Each row comes from the steps of one walk. Every step used is in the known rows, and no mark comes twice. Write the walk behind each row, first mark first.
Known rows:
M-R: [-0.05 -0.09  0.06  0.05 -0.04  0.31 -0.10 -0.03  0.15  0.09 -0.02  0.00
  0.09  0.16  0.13  0.10 -0.24 -0.07 -0.08 -0.01  0.25 -0.03  0.05 -0.01]
G-R: [-0.07 -0.06 -0.02 -0.17  0.10  0.23 -0.25 -0.02 -0.03 -0.16  0.02 -0.02
  0.13 -0.03  0.12 -0.01 -0.10 -0.05  0.08 -0.04  0.19  0.06 -0.04 -0.03]
C-J-Q-D-F: [ 0.03  0.01  0.13  0.03  0.01 -0.26  0.01 -0.01 -0.04  0.34  0.23  0.06
  0.03  0.03  0.14  0.02  0.09  0.07 -0.02  0.20  0.02 -0.04 -0.06  0.24]
G-D-C: [-0.34  0.05 -0.10 -0.22 -0.14 -0.35 -0.28  0.11  0.00  0.00 -0.10 -0.06
  0.00 -0.27  0.28  0.17  0.06  0.07 -0.04 -0.03  0.20  0.09  0.16  0.04]
Q-D-F-R: [-0.16  0.11  0.13  0.51 -0.10 -0.05  0.01 -0.04  0.01  0.25 -0.07 -0.03
 -0.09 -0.20 -0.14  0.16 -0.07  0.07  0.11  0.18  0.07  0.01 -0.21  0.18]
Q-D-M-R: [-0.12 -0.07  0.30  0.45 -0.16  0.22 -0.09  0.07  0.02  0.26 -0.13  0.08
  0.24  0.12  0.06  0.20 -0.09  0.04 -0.06  0.09  0.06 -0.04  0.08  0.02]
D-F-R-C-J: [ 0.17  0.09 -0.06 -0.16  0.27 -0.03  0.16 -0.11  0.32 -0.09  0.05 -0.03
 -0.05  0.03 -0.16  0.10  0.10  0.06  0.09 -0.09 -0.17 -0.05 -0.03  0.03]
Q-D-M-R-C-J: [ 0.14 -0.07  0.21  0.02  0.10  0.15  0.10 -0.04  0.18  0.13 -0.01  0.07
  0.22  0.19  0.03  0.14  0.13  0.11 -0.03 -0.07 -0.24 -0.02  0.22 -0.04]
Q-D-M-R-C: [ 0.03 -0.03  0.22  0.14 -0.11  0.13  0.01  0.09  0.12  0.04 -0.15  0.03
  0.19  0.14 -0.23  0.13  0.02 -0.07  0.02 -0.03 -0.08 -0.07  0.27 -0.05]
F-R-C-J-Q-D: [ 0.13  0.03 -0.12  0.05 -0.09 -0.11  0.27 -0.01 -0.28  0.37  0.09  0.03
 -0.03 -0.05 -0.08 -0.17  0.13  0.15  0.04  0.02 -0.25  0.14 -0.15  0.09]
D-M-R: [-0.06 -0.07  0.17  0.14 -0.03  0.29 -0.14  0.08  0.19  0.04 -0.11  0.06
  0.27  0.22  0.02  0.21 -0.15 -0.04 -0.09  0.00  0.10 -0.11  0.07 -0.05]
Q-D-C-J-F-R: [-0.07  0.03 -0.29  0.71  0.02 -0.19  0.24 -0.05  0.07  0.28 -0.08  0.02
 -0.14 -0.36  0.12  0.07 -0.01  0.09 -0.05  0.09 -0.03  0.09 -0.27  0.15]
C-R: [-0.03  0.01  0.01 -0.09 -0.01  0.25 -0.02 -0.04 -0.08 -0.15  0.07 -0.18
  0.02 -0.02 -0.10  0.14 -0.15 -0.14  0.01  0.03  0.20  0.01 -0.13 -0.07]
R-C: [ 0.01  0.05 -0.08 -0.24  0.04  0.00 -0.15 -0.03  0.01 -0.12 -0.08 -0.11
  0.05  0.09 -0.06  0.10 -0.08 -0.18  0.02 -0.09  0.03 -0.07  0.12 -0.03]
J-Q-D-F-R-G: [ 0.12  0.02  0.05  0.29 -0.16 -0.08  0.16  0.06 -0.21  0.01  0.07  0.06
 -0.22 -0.03 -0.26 -0.24  0.02 -0.07  0.07  0.13 -0.07  0.00 -0.15  0.05]
F-R: [-0.12  0.08 -0.15  0.22 -0.04  0.16 -0.06 -0.06 -0.11  0.14 -0.12 -0.07
 -0.03 -0.09  0.00  0.10 -0.21  0.03  0.02  0.01  0.07  0.04 -0.31  0.03]
C-R-G-D: [-0.12 -0.06  0.14 -0.33 -0.09  0.07 -0.07  0.02 -0.30 -0.32  0.06 -0.09
 -0.15 -0.07 -0.01 -0.27  0.02  0.00  0.02 -0.02  0.16  0.07  0.12 -0.20]
R-C-J: [ 0.12  0.01 -0.08 -0.36  0.22  0.03 -0.04 -0.14  0.10 -0.04  0.05 -0.05
  0.09  0.16  0.15  0.12  0.02  0.01 -0.04 -0.14 -0.13 -0.03  0.06 -0.03]
F-R-C-J-Q: [ 0.26  0.04 -0.31 -0.37  0.08 -0.05  0.26  0.01 -0.08  0.09  0.14  0.03
 -0.01  0.09 -0.13 -0.20  0.09  0.06  0.01 -0.10 -0.20  0.05 -0.17  0.01]
R-G: [ 0.02 -0.05  0.00 -0.06 -0.02  0.15 -0.21 -0.07 -0.21 -0.19 -0.03 -0.05
 -0.05  0.17  0.17 -0.02 -0.18 -0.20 -0.06 -0.03  0.05 -0.04  0.00 -0.11]
F-R-G-D-C-J: [-0.05  0.01 -0.14 -0.16  0.04 -0.14  0.04 -0.01  0.02 -0.12  0.01  0.04
 -0.14 -0.19  0.20 -0.03  0.20  0.22 -0.02 -0.14 -0.14  0.18  0.03 -0.10]
D-M-R-C-J-F: [ 0.14 -0.09 -0.10  0.16  0.23  0.03  0.16  0.01  0.38 -0.10 -0.05  0.10
  0.12  0.14  0.04 -0.05 -0.01 -0.09 -0.12 -0.03 -0.04 -0.18  0.08 -0.02]

Which walk is each row?
[ 0.08  0.03  0.03  0.16  0.04  0.08  0.01 -0.03  0.02 -0.26 -0.03 -0.01
 -0.18  0.02 -0.21 -0.04 -0.11 -0.13  0.08  0.02  0.00 -0.08 -0.12 -0.04]
D-F-R-G
[ 0.08 -0.06 -0.22 -0.51 -0.04 -0.33  0.03  0.11 -0.15 -0.06  0.19  0.10
 -0.06 -0.01  0.26 -0.24  0.24  0.10 -0.12 -0.08 -0.09  0.12  0.10 -0.04]
R-G-D-C-J-Q
[ 0.09 -0.04 -0.28  0.04  0.25 -0.14  0.06 -0.11  0.17 -0.04  0.01 -0.01
 -0.02  0.02  0.17 -0.06 -0.09 -0.10 -0.10 -0.02  0.03 -0.13 -0.02  0.06]
R-C-J-F
[ 0.08 -0.01 -0.07 -0.39  0.14  0.13 -0.11  0.00  0.08 -0.33  0.00 -0.06
  0.09  0.01 -0.17 -0.07  0.02 -0.14  0.14 -0.14  0.06  0.03  0.15 -0.09]
G-R-C
[-0.18  0.00  0.22 -0.27  0.01 -0.24 -0.26  0.03  0.00 -0.22  0.04  0.00
 -0.12 -0.01  0.09 -0.12  0.02 -0.01  0.03  0.07  0.21 -0.10  0.23  0.01]
R-G-D-F
[-0.02  0.01 -0.31  0.46  0.15  0.05  0.16 -0.12  0.06  0.16 -0.04  0.01
 -0.11 -0.14  0.14 -0.07 -0.18  0.05 -0.07  0.05  0.03 -0.01 -0.41  0.08]
C-J-F-R
[-0.11  0.14  0.01 -0.21  0.01 -0.23  0.01  0.06  0.17 -0.13 -0.10 -0.06
 -0.14 -0.20 -0.34 -0.09  0.09  0.06  0.17 -0.04  0.04 -0.04  0.09  0.03]
G-D-F-R-C
[ 0.03  0.03  0.16  0.43 -0.09  0.03  0.06 -0.05 -0.10 -0.05 -0.04 -0.01
 -0.21 -0.07 -0.18 -0.05 -0.05 -0.06  0.10  0.10 -0.04 -0.01 -0.10  0.02]
Q-D-F-R-G
[-0.22  0.05 -0.03 -0.24 -0.11 -0.12 -0.05  0.12 -0.01 -0.23  0.01 -0.15
 -0.06 -0.30 -0.07  0.13  0.13 -0.01  0.02 -0.02  0.25  0.11  0.10 -0.08]
G-D-C-R
[ 0.09 -0.12  0.18  0.20 -0.11  0.14  0.10  0.10 -0.02  0.37  0.07  0.17
  0.27  0.22  0.10  0.00  0.07  0.14 -0.12  0.08 -0.11  0.01  0.03  0.04]
C-J-Q-D-M-R
[ 0.05  0.07  0.02  0.27 -0.02 -0.15  0.20 -0.01 -0.04  0.36  0.13  0.06
 -0.08 -0.12 -0.09 -0.04  0.08  0.17  0.05  0.16 -0.08  0.05 -0.27  0.21]
C-J-Q-D-F-R
[-0.23 -0.05  0.08 -0.29 -0.09 -0.06 -0.27  0.00 -0.32 -0.11 -0.04 -0.01
 -0.10 -0.01  0.26 -0.22 -0.05  0.04 -0.03 -0.02  0.12  0.03  0.15 -0.10]
R-G-D
[ 0.03  0.01 -0.09  0.14 -0.05  0.23  0.01 -0.07 -0.22 -0.15 -0.08 -0.03
 -0.14  0.04 -0.06 -0.09 -0.18 -0.11  0.03 -0.06 -0.05  0.03 -0.19 -0.13]
F-R-G
[ 0.00  0.14  0.06  0.21 -0.04 -0.13  0.10 -0.01  0.10  0.02 -0.09 -0.06
 -0.11 -0.15 -0.38  0.08  0.04 -0.03  0.17  0.05 -0.05 -0.04  0.01  0.11]
Q-D-F-R-C
[-0.21  0.00 -0.05 -0.24 -0.15 -0.27 -0.23  0.10 -0.09 -0.22 -0.08 -0.02
 -0.11 -0.19  0.21 -0.01  0.10 -0.01 -0.04 -0.07  0.12  0.08  0.27 -0.07]
R-G-D-C
[ 0.28  0.07 -0.19 -0.36  0.15 -0.18  0.26  0.04  0.16  0.00  0.20  0.05
 -0.03  0.08 -0.24 -0.17  0.17  0.03  0.04 -0.04 -0.16 -0.04 -0.10  0.07]
D-F-R-C-J-Q
[-0.01 -0.01  0.10  0.14 -0.07 -0.10 -0.06  0.08 -0.28  0.40  0.05  0.10
  0.28  0.10  0.21  0.08  0.10  0.15 -0.10  0.12 -0.22 -0.01 -0.12  0.10]
C-J-Q-D-M
[-0.12  0.04 -0.15  0.16 -0.29 -0.33 -0.06  0.14 -0.19  0.27  0.02 -0.01
  0.02 -0.20  0.14  0.15  0.08 -0.05 -0.06  0.10  0.06  0.11  0.01  0.16]
J-Q-D-C
[ 0.12  0.08  0.07  0.09  0.15 -0.08  0.19 -0.12  0.15  0.12  0.03 -0.02
 -0.06 -0.07 -0.15  0.10  0.16  0.13  0.11  0.00 -0.22  0.01 -0.01  0.09]
Q-D-F-R-C-J
[ 0.21 -0.08 -0.01 -0.30  0.19  0.20  0.10 -0.11  0.30 -0.05  0.06  0.01
  0.09  0.24  0.06  0.05  0.01  0.02 -0.05 -0.16 -0.07 -0.01  0.18 -0.08]
M-R-C-J
[ 0.10 -0.13  0.20  0.10 -0.03  0.35 -0.08  0.06  0.06 -0.25 -0.09  0.09
  0.13  0.31 -0.04  0.00 -0.11 -0.16 -0.09 -0.06 -0.03 -0.11  0.16 -0.19]
D-M-R-G
[ 0.13 -0.06  0.06 -0.10 -0.01  0.30  0.01 -0.06 -0.20 -0.42  0.09 -0.13
 -0.10  0.11 -0.15 -0.05 -0.11 -0.25  0.00 -0.02  0.07 -0.01 -0.01 -0.21]
C-R-G
[-0.25 -0.07  0.22 -0.03 -0.11  0.12 -0.20  0.13  0.09  0.08 -0.14  0.08
  0.21  0.09  0.10  0.01 -0.02  0.13 -0.07  0.00  0.16 -0.05  0.18 -0.06]
G-D-M-R
